What can hang from each mark:
mibi: gini vodi
gini: boves mibi
moris: boves
boves: bufu gini moris navuf vodi
vodi: boves mibi
sufosub: navuf
navuf: boves sufosub

Each row was made from one small tree. Brackets hold a mark, then the marks that hang from it, in alphabetical order. Every link used is in the known rows. Write each row's tree.
Known rows:
[sufosub [navuf [boves bufu]]]: [  8.0   7.0   1.6  -1.9  -1.6   8.7 -13.2   2.0  -5.7  -7.3   1.3  -7.3
  21.9  13.3   7.1  -9.6 -25.0  -6.4 -13.9   6.0  -0.1  -2.8  -9.6  -8.4
   1.1  -0.8  -6.0   5.8]
[moris [boves bufu gini navuf [vodi mibi]]]: [  4.1  12.7  59.3  10.2   5.7 -21.3 -10.0  15.7  11.5 -23.9 -21.0   5.0
   2.4  -3.5   4.8  -6.6   3.4  -4.9  -0.3   4.5 -12.5 -45.3 -14.5  -7.7
 -70.3 -17.7 -18.2  17.2]
[boves bufu gini moris navuf [vodi mibi]]: [ 10.2   4.2  24.6  11.3  12.4 -12.7 -30.2  10.3  11.3 -27.9 -26.1   7.2
  21.3   2.3   0.7 -20.7  -9.7  -0.6 -13.6   4.6 -16.7 -60.2 -18.2  -6.2
 -63.1 -15.1  -7.3 -12.3]
[sufosub [navuf [boves bufu [gini [mibi vodi]] moris]]]: [ 17.7   5.0   7.5  12.5   8.6   7.1 -34.0 -21.5  -3.9 -29.0  -8.4  -7.0
 -17.0   0.6  -7.4   4.8 -39.5  -6.2 -13.9  -2.8 -21.3 -33.4 -30.6 -12.9
 -16.6 -13.0   8.1 -17.7]
[moris [boves navuf]]: [ -3.3   9.8  27.4   0.1  -4.5 -16.3  -7.4  -3.6   5.7  -6.4   1.4   8.9
  21.0  -5.3   2.1 -12.0   5.9  -3.4  19.1   3.6   5.4   3.4  -8.0   1.2
 -29.7   0.5 -29.0  37.5]
[vodi [boves bufu gini moris navuf] mibi]: [ 15.2   8.0   8.9  11.8   2.9 -24.9 -39.2   0.6   5.5 -14.4 -20.8   5.2
  -5.6   5.8  14.3 -16.6 -15.5   1.3 -14.4   7.0 -17.7 -48.0 -18.4  -3.8
 -85.9 -14.0  -2.9   1.8]
[gini [boves navuf] [mibi vodi]]: [  7.4   2.1   9.8  -2.6   6.1  -1.5   0.6  -9.2   1.2 -21.0  -1.3   7.4
  -7.5   0.1 -21.3   3.9  -9.2  -2.2  12.4  -8.4 -11.4  -7.9 -10.6  -2.6
  23.2  -8.9 -33.0  11.0]
[vodi [boves navuf] [mibi gini]]: [ 12.3  10.0  30.8   3.8   1.8  -9.5   1.1  17.8   2.4 -16.0 -19.2   6.2
  -4.5  -6.2   9.3   2.7 -20.6   4.5  14.2   5.7 -11.0 -28.3   2.3  -4.1
 -41.1   4.8 -30.2   3.8]
[mibi [gini [boves bufu [navuf sufosub] vodi]]]: [ -0.4  10.4  38.9  -5.0  -0.1 -12.0  -1.0  21.4  16.8 -51.3  -4.4  11.7
  34.4  -4.2  11.6 -21.6   1.7   5.6  -0.1   8.5   7.9  -8.3  -9.1 -11.8
  18.2 -14.5 -52.4 -11.6]
[sufosub [navuf boves]]: [  7.8   3.9  11.0   2.9  -4.1   8.1  -1.3  -9.0  -7.9  -9.6   2.1  -6.9
  27.3   7.2  -1.6  -7.9 -28.4  -3.7   3.4   3.5   5.3   2.0  -3.5  -7.7
   7.6   6.9  -9.5   5.7]
[vodi [mibi [gini [boves bufu moris navuf]]]]: [ 15.3  12.0  10.5  -0.9   5.9  -6.0 -33.7  19.1   9.8 -13.4 -18.1  13.2
   5.0   2.9  11.5  -8.9 -12.5   3.1   4.8  12.6 -22.1 -38.6 -15.0  -0.9
   9.4  -5.4 -11.8  -8.1]
[mibi [vodi boves]]: [  2.6   5.7  16.1   1.6   2.2  -5.9  -7.6  -2.9  -5.9 -20.4   0.9   8.5
 -41.5 -12.4   9.9  -7.5  -5.5  -2.7  -3.8  -6.0   3.9  21.6  -2.7  -7.5
 -21.6  -4.4  -3.0   3.7]
[moris [boves [navuf sufosub] [vodi mibi]]]: [ -3.4  14.4  65.7   0.9  -4.8 -18.5  -5.8   3.9  12.7 -51.8  -4.4   5.4
  16.8 -10.2  -0.1  -5.5  -9.2  -8.2  19.1   1.6  -4.2 -33.7  -8.4  -6.2
 -41.9  -5.8 -34.2   7.2]
[mibi [gini [boves bufu moris [navuf sufosub]]] vodi]: [  2.9  13.2  23.4  -3.3   1.8  -7.9 -32.0   4.1  14.9 -56.7  -1.5  17.8
  -5.9 -13.0  13.2 -27.1  -7.1   5.5   2.2   2.1  -2.7   7.3 -25.7  -9.0
  28.7 -10.7 -37.7 -19.6]
[sufosub [navuf [boves vodi]]]: [  6.2   4.1  30.2   3.7   0.9   7.3  -1.2  -4.7  -6.7 -28.2  -1.1  -3.9
  44.9   1.0  -1.3 -12.7 -27.7  -7.5   2.4   2.9  12.6  -9.2  -1.7 -13.0
   0.6   3.0 -15.8  -0.1]
[moris [boves bufu]]: [ -3.2  13.3  14.7  -3.4  -1.2 -11.7 -20.2   5.3   3.9   1.2   4.1   3.3
 -15.6  -2.4  16.8  -0.3  11.0  -6.2  -4.3   5.9  -2.7   1.8 -11.1  -0.3
 -18.8  -8.6  11.2  17.0]
[vodi [boves bufu moris [navuf sufosub]] [mibi gini]]: [ 10.5  16.1  22.3   0.2  -3.2 -17.9 -37.8  11.2  12.8 -43.5 -11.3   9.6
  -4.0  -6.8  24.1 -11.9 -26.1   4.3  -3.8  11.0 -16.8 -40.9 -16.7  -5.7
 -51.7  -5.0 -21.9 -23.5]
[navuf [boves bufu [gini mibi] moris vodi] sufosub]: [  9.4   3.3   7.2  11.3  -2.0  -5.7 -27.3 -19.0   7.5 -50.9   0.3  -4.3
 -14.9   3.2   6.0  -2.9 -21.7  -3.5 -18.9   3.4 -14.4 -53.3 -27.5 -14.5
 -17.9 -22.1   5.0 -55.3]
[gini [boves moris vodi]]: [  1.5   3.4  12.6   1.9   2.3  -6.2 -29.6  -8.8   1.6 -21.1   0.3  16.4
  18.7  -4.2   6.0 -20.4  -0.6  -3.7   1.5   6.2   8.2 -12.0  -9.9  -3.7
  17.9  -8.8  15.4 -14.0]
[mibi gini vodi]: [  1.4   5.1  26.0   2.4  10.7  11.3   7.5  11.5   2.7 -23.0  -7.3   7.7
 -35.7 -21.2   4.3  -0.2  -4.6   5.5  10.0  -6.0  -4.7  14.4  -3.7  -7.8
  23.8   3.2 -14.6 -15.5]
[moris [boves navuf vodi]]: [ -5.9  11.1  47.4   0.9   1.5 -16.8  -5.1   0.6   7.6 -24.4  -2.5  13.3
  38.0 -11.7   1.0 -17.8   4.5  -6.3  17.5   3.7  13.7  -9.2  -5.2  -4.8
 -37.5  -2.3 -31.4  32.1]
[moris [boves bufu navuf [vodi [mibi gini]]]]: [  4.2  20.7  62.6  -0.4  10.2  -9.4  -9.9  31.7  13.4 -28.6 -20.3   8.3
   6.9 -12.6  12.9   1.1  -5.4  -3.0  10.3   8.6 -13.5 -39.5  -8.8  -8.3
 -39.0  -4.3 -25.9   7.5]

Write each row's tree:
[ 11.0  13.4  18.8  -1.8  -2.4 -10.4 -31.2  11.6  15.2 -41.2  -9.7   8.9
   6.4   1.4  13.0  -8.4 -14.7   4.3   4.0  11.0 -19.7 -36.8 -19.7  -3.4
  10.3  -9.1 -21.9 -26.1] => [vodi [mibi [gini [boves bufu moris [navuf sufosub]]]]]
[ 11.6  11.2  27.9   3.0   8.0  13.7  -2.8  32.2   0.8 -26.1 -14.6   1.0
 -31.1  -1.6  18.1   6.8 -20.8  -1.2  -6.7   7.5 -20.1 -37.1  -4.2 -14.9
  10.1  -2.3  -2.1 -39.2] => [navuf [boves bufu [vodi [mibi gini]]]]
[  3.2   5.5 -15.3  -4.0   4.5  -9.4 -39.5   1.6   7.7  -7.4  -5.3   9.0
  29.8   3.9   4.4 -24.4  -3.4   1.7 -11.6   6.8  -3.7 -14.5 -17.4   1.6
 -30.8  -3.8 -12.6   9.6] => [boves bufu moris navuf]
[  1.4  12.1  31.6  -3.1   0.5 -14.8 -31.0   9.8  17.9 -55.8  -4.4  16.1
  39.5  -9.0  15.8 -31.6  -5.3   4.7  -0.3  11.2   6.7 -18.1 -18.8  -9.1
  12.3 -13.0 -36.2 -22.5] => [mibi [gini [boves bufu moris [navuf sufosub] vodi]]]
[ 17.5   4.1  15.2  12.8   7.3   0.6 -31.5 -18.0   0.1 -28.7 -10.6 -11.0
  29.3   3.6  -4.2  -2.7 -33.5  -7.5 -17.2   4.7 -10.8 -58.6 -25.2 -13.7
 -33.1 -14.3  11.3 -24.9] => [sufosub [navuf [boves bufu [gini mibi] moris vodi]]]
[ 13.0   1.9  -0.2  10.3   5.7   8.5  -0.5  -6.0  -3.7 -20.5  -4.3  -5.2
 -64.6   3.7  -2.5  11.0 -16.4  -2.3 -17.0  -7.5 -25.3 -18.4 -19.5 -13.3
   1.1 -17.4  -0.3 -24.9] => [navuf [boves bufu [gini [mibi vodi]]]]
[ 10.3   1.0  -9.0  -0.6  -0.3 -10.3 -27.4 -20.2   3.8  -8.1  -0.8   6.9
  29.3   6.5 -14.8  -2.6 -14.4  -1.5  11.5   3.6 -10.8 -34.9 -14.2   3.6
   6.6  -6.0  -9.5   3.6] => [gini [boves moris navuf] mibi]
[ -2.1   5.3  38.9  13.2  -4.8 -23.6   2.7 -10.8   7.8  -8.1  -6.7   7.2
  13.9  -6.2   1.8 -14.0   7.6   0.1  17.9   3.0   5.4  -5.0 -12.7  -2.1
 -46.4  -7.7 -29.6  37.1] => [moris [boves gini navuf]]
[ -2.5  10.4  49.7   9.0   4.2 -24.5  -7.6   6.3  13.2 -22.6 -11.0  10.3
  25.6  -6.9  10.2 -21.7  14.1  -4.1  -2.5   5.5   7.6 -17.3 -16.5  -8.2
 -62.0 -18.9 -28.7  27.5] => [moris [boves bufu gini navuf vodi]]
[  3.5   1.5  25.9  14.6   2.3 -12.1   1.8  -9.7  -4.0 -22.1  -7.3   5.2
 -45.1 -12.1  10.0 -11.2  -1.1   0.4  -5.4  -6.8   3.9  13.5  -8.2 -10.7
 -38.7 -12.6  -4.3  -0.5] => [mibi [vodi [boves gini]]]
[  6.7   9.8  21.8  -1.7  10.2 -10.3 -31.9  14.8  11.9 -29.5 -12.3  20.4
  41.7  -7.4  13.4 -28.7   0.0   2.9  -0.4  12.7   5.5 -18.5 -15.9  -6.7
   8.0  -9.4 -23.7  -5.2] => [mibi [gini [boves bufu moris navuf vodi]]]
[  6.7   9.0  -1.5  -1.6   3.0  -3.7 -34.5   8.8   6.9  -6.3  -4.0  12.8
  -6.9  -3.4  20.6 -11.1   0.2   4.5  -4.4  13.5  -6.4  -7.4 -16.0  -2.0
  34.0  -7.8  12.3 -20.5] => [mibi [gini [boves bufu moris]]]
[ 10.8   5.9   4.2   0.7   7.2 -11.0 -33.4 -20.7  -0.3 -28.4  -5.2   9.8
  -8.7 -11.1  -7.8  -7.8 -24.8  -1.5   4.0  -5.6 -10.2 -22.2 -16.6  -3.6
 -48.8  -3.7 -15.6   4.2] => [gini [mibi [vodi [boves moris navuf]]]]
[ 18.0  -1.5   6.4  16.9  -1.4   1.3 -20.8 -33.8  -4.5 -14.9  -6.2  -8.6
  18.1   4.7 -12.5   8.2 -38.5  -2.7   2.7   2.6 -12.5 -46.4 -19.8  -7.8
 -18.1  -4.3  10.1 -15.7] => [sufosub [navuf [boves [gini mibi] moris]]]
[ 10.7   2.4 -11.6  11.2  -7.3  -6.5 -27.3 -25.4   5.6 -33.2   3.7  -7.6
 -30.2   9.4   5.1   4.3 -22.4  -1.0 -17.2   3.9 -21.7 -44.1 -28.7  -9.1
 -10.2 -18.4   9.7 -49.4] => [navuf [boves bufu [gini mibi] moris] sufosub]
[  0.7   2.8  14.9   1.2   7.1  -8.4 -25.8  -3.9   7.1 -27.2  -9.0  13.9
  52.3  -8.7  -3.7 -31.3  -7.2  -1.7   3.4   3.0   9.4 -22.3 -10.5  -2.7
 -32.9   0.0 -22.7   4.5] => [boves moris navuf vodi]
[  0.9  21.3  71.2  -1.4   1.3 -15.0  -9.0  26.0  19.1 -53.9 -12.2   5.2
   4.2 -14.9  15.6   2.4  -8.1  -1.8  10.6   6.5 -11.5 -38.3 -12.8  -9.8
 -35.5  -8.3 -39.2  -9.2] => [moris [boves bufu [navuf sufosub] [vodi [mibi gini]]]]
[ 11.5  10.2  14.9  -2.3   7.7  -9.4 -41.4  14.8   7.5 -25.4 -14.8  13.0
  24.1   8.6   4.1 -19.6  -9.1  -4.0  -7.3   8.7 -12.4 -44.3 -14.5  -3.4
 -15.1 -13.2  -4.1  -2.7] => [gini [boves bufu moris navuf [vodi mibi]]]
[  6.3   0.7   7.8  16.5  -2.6 -21.4 -27.3 -20.6   0.4  -8.6  -7.8  10.8
 -11.2  -6.0  15.3 -16.6  -5.4   2.3  -5.2   5.9   3.9 -14.7 -12.3  -3.4
 -56.1 -10.3  19.5  -8.9] => [vodi [boves gini moris]]
[  6.8  14.9  16.5  -0.5  11.1 -10.4 -38.2   9.8   6.4 -32.2 -11.7  19.1
 -14.7 -18.0  21.4 -27.6 -12.3   6.1  -5.7   3.0  -1.0   3.8 -19.9  -7.9
 -37.8  -2.9 -24.3  -0.5] => [mibi gini [vodi [boves bufu moris navuf]]]
[  2.3   5.8  44.3  12.7   5.0 -14.3   4.0 -18.1   6.6 -23.8  -7.9   4.8
 -22.3 -15.0 -16.2  10.7  -4.1  -3.1  19.0  -9.5 -13.2 -19.3 -19.8  -5.2
 -39.5 -12.4 -28.7  19.7] => [moris [boves [gini [mibi vodi]] navuf]]
[  1.7  11.5  34.0   3.4  -0.9 -15.2 -24.8  -9.2   9.4 -62.3  -1.8  17.1
  -9.0 -25.5  16.3 -28.9 -21.7   7.1  12.4  -1.1   6.1   6.6 -17.0 -10.2
 -28.5   0.3 -42.2 -14.6] => [mibi gini [vodi [boves moris [navuf sufosub]]]]
[  4.2   2.7  20.2   7.3   4.7 -18.6 -26.8 -13.4  17.6 -51.3  -9.7   0.1
  31.6  -2.2  -8.4  -8.8 -12.2   0.5 -14.9   0.9 -10.4 -60.7 -27.0  -8.0
 -54.0 -23.2 -23.9 -26.1] => [boves bufu [gini mibi] moris [navuf sufosub] vodi]
[  5.2  -0.1   6.6   4.7  -2.2 -15.9   2.3  -6.1  15.4 -30.3  -5.9  -9.1
  11.0   8.5 -12.0   7.4  -7.1   2.0 -11.3  -2.5 -17.4 -42.1 -18.1  -4.2
 -38.1 -20.3 -37.7 -10.0] => [boves bufu [gini mibi] [navuf sufosub]]
[ 13.1   3.0 -10.6  12.1   7.6   5.0 -29.8 -17.0  -1.9 -24.3  -4.1  -0.6
 -57.8   0.2   1.6   2.7 -21.6  -2.1 -16.4  -4.4 -25.8 -28.7 -30.0 -10.8
  -4.9 -16.8  15.2 -35.3] => [navuf [boves bufu [gini [mibi vodi]] moris]]
[  9.6   4.2  21.2  12.7  12.1  -7.9 -33.3   9.0   7.6 -21.5 -22.3   1.7
 -10.6  -1.1   8.7  -2.8  -7.4  -3.7 -19.6   4.4 -19.2 -57.8 -16.9  -7.0
 -48.1 -17.8  25.7 -31.5] => [boves bufu gini moris [vodi mibi]]
[ -0.6  14.3  66.2   9.1  -1.3 -26.0  -8.1   8.2  17.7 -51.3 -12.7   4.5
   2.7  -3.9   8.2  -4.8   0.4  -5.8  -0.5   2.9 -11.0 -43.7 -16.8 -10.1
 -65.6 -21.9 -31.3   1.8] => [moris [boves bufu gini [navuf sufosub] [vodi mibi]]]
[  7.8   1.9  -3.3  -1.5  -9.6 -15.5 -26.8 -27.3  10.1 -35.1   6.3   4.1
  28.2   5.4 -12.3  -1.3 -17.0  -1.5  11.4   3.1  -8.7 -34.0 -19.1   1.6
   9.5 -10.3 -22.0 -10.4] => [gini [boves moris [navuf sufosub]] mibi]
[ 11.1  -4.1  -4.8  13.8   4.7  -6.7 -19.2 -24.3   3.5  -4.3  -8.1  -4.6
  -8.3  -2.5 -11.6  12.9 -11.0   0.1  -0.9  -1.4 -18.1 -46.7 -16.9   0.6
 -26.1 -10.5  20.2 -22.6] => [boves [gini mibi] moris]
